What can hang from each mark:
K_908: K_270
K_689: K_270 K_292 K_303 K_629
K_292: K_689
K_270: K_689
K_944: K_327
K_327: K_303
K_303: K_327 K_689
K_629: K_689

Known rows, with every way that one mark hangs from another:
(K_944 (K_327 (K_303 (K_689 K_292)))): [ 1.38  1.31 -0.83  1.46  2.09  0.33 -4.53 -1.23 -1.21  0.68 -1.87  0.15
  0.02  1.51 -1.54 -3.74 -0.19  1.85  1.71]
(K_327 (K_303 K_689)): [ 2.07  0.49 -0.01 -0.03  2.05  1.16 -1.63 -1.21 -1.41 -0.58 -0.98 -1.71
  1.27  0.77 -0.60 -3.93 -0.67  2.65  0.81]
(K_303 (K_689 K_270 K_629)): [ 0.97  2.32  1.43 -0.03  0.29  2.97  2.14  1.97  0.03  0.04  0.78  1.78
  2.30 -0.73 -1.27 -3.27 -0.34  0.21  1.42]
(K_944 (K_327 (K_303 K_689))): [ 1.29  0.67 -1.33  0.62  2.04  0.37 -4.49 -1.92 -1.72  0.05 -1.79 -0.41
 -0.49  0.84 -1.27 -4.06  0.18  1.99  1.38]
(K_908 (K_270 K_689)): [-1.25  0.71 -0.10 -2.08 -0.19  0.68 -0.48  0.76  2.07  1.64  0.75 -1.76
  1.47  1.36  3.00  0.07 -1.07 -3.30  1.60]
(K_270 (K_689 K_292 (K_303 K_327))): [-1.91  1.17  1.91 -1.34  1.23  1.78 -0.31  0.13  1.56  0.55 -1.62 -0.60
  1.71  1.99 -1.14 -1.50 -0.19 -3.11 -0.99]
(K_327 (K_303 (K_689 K_270 K_292 K_629))): [ 2.49  2.75  1.00  0.75  2.06  2.35 -0.01  0.31 -0.68  0.65 -0.68  1.00
  2.93  1.82 -2.18 -4.48 -1.10  1.96  1.02]
(K_689 K_270 K_292 (K_303 K_327) K_629): [-0.17  3.78  2.76 -0.42  1.22  2.84  3.14  0.79  1.40  1.21 -1.46  4.34
  4.14  1.77 -5.38 -2.81  0.84 -2.21 -1.09]
(K_327 (K_303 (K_689 K_292))): [ 2.43  1.28  0.60  1.07  2.35  1.25 -1.63 -0.51 -1.10  0.25 -1.05 -0.88
  2.00  1.60 -1.05 -3.52 -1.11  2.30  1.20]
(K_629 (K_689 K_303)): [-0.56  0.71  1.00 -0.02  0.45  1.76  2.81  0.28  2.63 -0.12 -0.64  1.71
  1.85 -0.86 -1.31 -2.11  0.26  1.00  0.99]
(K_327 (K_303 (K_689 K_270))): [ 2.35  1.45  0.50 -0.35  1.83  2.03 -1.23 -0.91 -1.17  0.19 -1.28 -1.02
  0.98  0.39 -0.68 -3.35 -0.75  1.17  0.34]
(K_689 K_270): [ 0.41  1.53  0.80 -0.47 -0.62  1.35  0.71  0.57  0.46  1.15 -0.47  0.94
 -0.49 -0.53 -0.25  0.74 -0.05 -2.25 -0.85]
(K_303 K_327 (K_689 K_270)): [ 1.42  2.39  2.26  0.05  0.57  2.66 -0.73 -0.62 -1.93  0.15 -1.37  0.70
  0.94 -0.67 -1.94 -2.40  0.44 -1.51 -0.51]
(K_292 (K_689 K_270 K_303 K_629)): [-1.23  2.07  1.48 -0.10  0.63  2.73  5.69  0.88  2.84 -0.07 -1.55  1.77
  2.77 -0.16 -3.06 -3.12 -0.20  0.18  0.04]
(K_908 K_270): [ 0.03  0.55 -0.25 -0.92  0.02 -0.18  0.10  0.16  1.40  1.62  0.68 -0.48
  1.41  0.67  1.74  0.50 -0.40 -1.75  1.80]
(K_629 K_689): [ 0.01  0.84  0.51  1.18 -0.35  1.05  1.56  0.61  1.24  0.26  0.08  1.90
  1.06 -0.55 -0.21 -1.46 -0.17  1.92  1.03]
(K_629 (K_689 K_270 K_292 (K_303 K_327))): [ 0.25  3.29  2.85  0.94  0.47  2.91  2.54  0.51  2.40  1.56 -1.87  3.63
  2.65  0.41 -3.25 -1.79  0.30 -1.20 -0.14]

Rows:
[-1.99  1.90  1.70 -1.36  1.25  2.07  1.12  0.73  1.52  0.13 -0.78  1.03
  3.50  2.68 -2.39 -3.34 -0.07 -1.74 -0.53] | (K_270 (K_689 K_292 (K_303 K_327) K_629))
[-2.18  1.39  1.28 -1.36  0.96  2.10  1.98  1.98  2.93  0.39 -0.06  0.76
  3.17  2.27 -1.13 -2.80 -0.72 -1.65  0.38] | (K_270 (K_689 K_292 K_303 K_629))
[-2.33  0.92  0.93 -2.69  1.03  2.02  1.21 -0.21  1.22 -0.82 -0.80  0.31
  2.68  1.49 -1.72 -3.69  0.55 -1.36 -0.90] | (K_270 (K_689 (K_303 K_327) K_629))
[ 2.25  2.17  0.43 -0.32  1.85  2.30  0.05 -0.42 -1.01 -0.15 -0.56  0.35
  2.40  0.88 -1.72 -4.78 -0.59  2.21  0.78] | (K_327 (K_303 (K_689 K_270 K_629)))
[-0.99  1.33  0.65 -0.91  0.19  0.66 -0.45  1.51  2.55  2.40  0.73 -1.18
  1.93  2.35  2.48  0.55 -1.52 -3.60  1.81] | (K_908 (K_270 (K_689 K_292)))
[ 1.43  1.74 -0.92  1.58  2.26  0.54 -3.60 -0.88 -1.28  0.43 -1.27  1.25
  1.11  1.98 -2.36 -4.92 -0.20  2.59  1.96] | (K_944 (K_327 (K_303 (K_689 K_292 K_629))))
[ 2.68  2.11  1.14  0.81  2.06  2.08 -1.19 -0.15 -0.71  1.03 -1.27 -0.33
  1.64  1.32 -1.19 -3.07 -1.20  0.81  0.70] | (K_327 (K_303 (K_689 K_270 K_292)))
[-0.25  1.50  2.10  0.23  1.81  0.87  0.55 -0.56  0.87  0.55 -2.11  1.30
  2.33  1.53 -3.51 -1.20  0.84 -1.61 -0.90] | (K_689 K_292 (K_303 K_327))
[-1.42  1.49  1.23 -1.93  1.04  1.29 -0.11  0.31  2.66  2.06 -0.54 -0.88
  2.87  2.37  0.76 -0.79 -0.61 -4.35  1.05] | (K_908 (K_270 (K_689 K_292 (K_303 K_327))))
[ 1.68  3.99  2.86  1.36  1.00  3.13  0.86  1.11 -1.46  0.65 -0.54  3.19
  3.71  1.01 -3.78 -3.69  0.02 -0.48  0.18] | (K_303 K_327 (K_689 K_270 K_292 K_629))
[ 1.32  3.16  2.02  0.09  0.79  3.06  0.82  0.09 -1.88 -0.32 -0.49  2.28
  2.77  0.03 -3.11 -4.00  0.49 -0.17 -0.10] | (K_303 K_327 (K_689 K_270 K_629))
[-0.43  2.27  0.99  1.19 -0.09  2.05  4.59  1.17  1.46  0.34 -0.67  1.86
  2.01  0.15 -1.90 -2.10 -0.77  1.11  0.01] | (K_292 (K_689 K_270 K_629))
[-2.25  0.26  1.13 -2.75  0.91  1.78 -0.45 -0.85  1.11 -0.32 -1.69 -1.37
  0.94  0.80 -0.62 -1.91  0.35 -2.85 -1.39] | (K_270 (K_689 (K_303 K_327)))
[ 1.41  2.78  2.21  1.89  1.51  1.94  0.46  0.68 -1.84 -0.27 -0.06  2.32
  4.10  1.48 -3.61 -4.22  0.04  1.26  0.88] | (K_303 K_327 (K_689 K_292 K_629))
[-1.86  1.33  0.43 -3.07  0.89  1.49  1.05  0.05  2.33  0.94  0.12 -0.23
  3.57  1.88  0.28 -2.37  0.08 -2.99  0.95] | (K_908 (K_270 (K_689 (K_303 K_327) K_629)))
[ 1.56  2.06  2.46  1.93  1.33  1.76 -1.17 -0.02 -1.84  0.04 -0.92  0.74
  2.28  0.78 -2.33 -2.44 -0.16 -0.06  0.52] | (K_303 K_327 (K_689 K_292))
[-0.12  2.34  2.07 -0.45  0.25  2.79  2.55 -0.45  1.75  0.68 -1.93  2.99
  1.75 -0.86 -2.61 -2.16  0.86 -0.94 -0.39] | (K_629 (K_689 K_270 (K_303 K_327)))
[-1.15  1.91  0.36 -0.90  0.17  0.96  0.78  1.96  2.55  2.11  1.45  0.17
  3.37  2.72  1.65 -0.95 -1.39 -2.38  2.28] | (K_908 (K_270 (K_689 K_292 K_629)))
[-1.87  0.41  0.34 -3.08  0.59  1.22  0.44  0.47  3.35  1.40  0.03 -1.88
  1.92  1.12  2.16 -0.44 -0.43 -4.00  1.46] | (K_908 (K_270 (K_689 K_303)))
[-0.21  1.54  1.89  1.32  0.75  1.80  2.75  1.23  3.15  0.80 -0.73  2.55
  2.72  0.35 -1.86 -1.86 -0.23  0.71  1.51] | (K_629 (K_689 K_292 K_303))
[-0.45  2.19  1.98  0.03  1.86  1.48  2.39  0.24  1.00  0.00 -1.06  3.40
  4.66  2.32 -5.13 -3.55  0.94 -0.14 -0.34] | (K_689 K_292 (K_303 K_327) K_629)
[ 1.47  3.28  2.33  1.34  0.59  3.04  2.09  2.90  0.38  0.84  0.83  2.49
  3.08  0.44 -2.03 -2.76 -1.05 -0.22  1.87] | (K_303 (K_689 K_270 K_292 K_629))
